Every row comes from one small tree of marks. The marks that hang from a mark follow it in brackets, in the order of their numbers. Every link used is in the known rows. Which tree was each row made from?
Known rows:
j_70[j_563[j_466[j_844]]]: [ -87,  -19, -439,   86,  -63,   -2,  -12,   65,  -51,  -58,  157,  101,
 -211,  141,   -2,  -14,   88, -102]
j_844[j_466[j_667[j_563]]]: [  15,  -41,  200,  -81,  -52,  186, -108, -153,   68,   20,    1,  124,
  -39,   60, -126,   43, -175, -111]
j_70[j_343 j_466[j_667[j_563] j_844]]: [  35,  -13, -260,  -64,   -3,  126,  -48,   25, -107,  -27,  144,  194,
 -233,  204, -241,  144, -145,  -98]
j_844[j_466[j_343 j_667[j_563]]]: [  49,  -43,  296, -132,   43,  193,  -87,  -26,  -55,   43,  -32,   83,
    4,   89, -104,   89, -247, -172]
j_667[j_343[j_466] j_563]: [ -27,  -10, -182,  -91,  222,   20,  -45,  154,  -89,  -26,   61,  241,
 -183,  169,  -52,   22,  -92,  126]
j_844[j_466]: [  22,  -23,   92,   22,  -34,  102, -106,   54,   53,  -32,  -70,  108,
  -11,   85, -134,  -79,    5,  -56]
j_466[j_343 j_667]: [ 123,  -37,  363,  -71,  113,  102,  -24,    2, -142,   31,  -98,    6,
   84,  188,  -62,    8, -159,  -91]
j_563[j_466[j_343 j_667]]: [  37,  -45,  277,  -44,    4,   69,    7,  -48, -189,   34,    6,  -16,
 -118,  184,  -70,  -15,  -91,  -21]
j_844[j_466[j_343]]: [  50,  -55,  187,  -14,   42,  125,  -88,  170,  -57,   -5, -109,   61,
  -17,  102, -124,  -32,  -54,  -92]
j_70[j_343 j_563[j_466[j_844]] j_667]: [ -15,   32, -365,  105, -125,  -52,  -23,  167,  -29, -137,  261,  214,
 -465,  140, -140,   87,   66, -148]
j_844[j_466[j_667]]: [  87,  -38,  271,  -19,  -14,  123, -108,  -92,  106,   -1, -123,   83,
   25,   91, -113,  -21, -100,  -83]
j_343[j_466[j_667[j_563]]]: [  72,  -40,   84,  -83,  191,   98,    6,  -85,  -16,  -31,  -37,   91,
  -53,  112,   -4,   54, -138,   37]
j_466[j_667]: [  90,  -32,  264,  -40,   47,   78,  -43, -125,    0,   22,  -58,   45,
   59,  155,  -80,  -36,  -77,  -35]
j_70[j_343 j_466 j_667]: [ 117,   27,   56,   30,  -48,   -1,  -50,  199,   13, -148,  136,  182,
 -439,  153, -369,   55,  -25,  -11]
j_563[j_466[j_343 j_667 j_844]]: [  49,  -45, -144,   -5,   37,   86,   25,    8, -222,   73,  -18,   17,
 -125,  218,  -56,   15,  -54,  -61]
j_70[j_466[j_343 j_844] j_563]: [ -10,  -41, -251,    2,   89,   24,  -11,  285,  -78,  -58,   83,   68,
 -188,  173, -123,   84,  -54, -178]
j_667[j_563[j_466[j_343]]]: [ -98,  -37,  -38,  -44,  -24,  103,    4,   44, -265,   34,  185,   67,
 -231,  126, -103,    6,  -62,    3]
j_563[j_466]: [ -54,  -36,  -57,   51,  -80,   36,  -16,  -13,  -98,  -11,   80,   58,
 -202,  140, -101, -116,   73,   77]

Which tree is each row?
[ 121,  -48,  -32,  -30,  157,  116,    3,   35, -160,   88, -141,   46,
  105,  212,  -50,   28, -111, -143]
j_466[j_343 j_667 j_844]
[  -2,    8,   98, -165,   53,   65,  -78,  -85,  -83,   91,   95,  216,
  -90,  190, -109,   54, -219,  -23]
j_466[j_667[j_343 j_563]]
[  -2,  -19, -283, -124,   94,   81,  -65,  -47, -112,  117,   83,  245,
  -64,  225,  -95,   90, -175,  -74]
j_466[j_667[j_343 j_563] j_844]
[  31,   13,  168, -132,   26,  -52,  -78,   59,   50,  -33,  165,  153,
 -235,  214, -155,   92, -186,  -61]
j_70[j_466[j_667[j_343]] j_563]
[-142,   14, -194,  -76,  -66,   14,  -59,   26, -169,   56,  275,  224,
 -340,  171, -138,   -5,  -54,   92]
j_667[j_343 j_563[j_466]]
[ -52,  -42, -340,   57,   16,   72,   21,  148, -259,   35,    9,   49,
 -164,  189,  -72,  -43,   61,  -32]
j_563[j_466[j_343 j_844]]
[-147,   -8, -602,  -32,  -29,   31,  -43,   69, -199,   86,  240,  257,
 -319,  195, -120,   15,   -3,   34]
j_667[j_343 j_563[j_466[j_844]]]
[-101,  -38, -421,    0,   14,  115,   20,   96, -286,   76,  146,   92,
 -228,  156,  -89,   33,  -37,  -58]
j_667[j_563[j_466[j_343 j_844]]]
[  -6,  -11,  145, -149,   -1,  113, -152,  -62,   26,   55,   59,  241,
 -112,  139, -152,   66, -225,  -58]
j_844[j_466[j_667[j_343 j_563]]]
[  -8,  -31, -291,  -40,    8,    9,  -37,  -12, -144,   80,   70,  178,
 -215,  267,  -95,   -6,  -25,   31]
j_563[j_466[j_667[j_343] j_844]]
[  59,   56,  125,   40,  -52,  -48,  -71,  167,   45, -148,  208,  210,
 -251,  117, -148,   85,  -49, -166]
j_70[j_343 j_563 j_667]
[   2,   24, -417,  -12,   47, -110,  -54,  263,   90,  -89,  244,  263,
 -465,  190, -276,  132,  -61,  -98]
j_70[j_466[j_844] j_563 j_667[j_343]]
[  64,  -29, -186,  -55,  115,   39,  -64,   24,  -75,   95,  -54,  196,
    1,  253,  -88,    5,  -75,  -49]
j_466[j_667[j_343] j_844]
[  -6,   19,  206,   -3, -141,   -8,  -55,  -43,  -76,  -81,  177,  113,
 -198,  178,  -16,   41,  -73, -100]
j_70[j_343 j_563[j_466[j_667]]]
[  44,  -33,  272, -132,   89,  143,  -21,  -65, -160,   76,   31,   52,
   30,  153,  -76,   76, -247, -118]
j_466[j_343 j_667[j_563]]
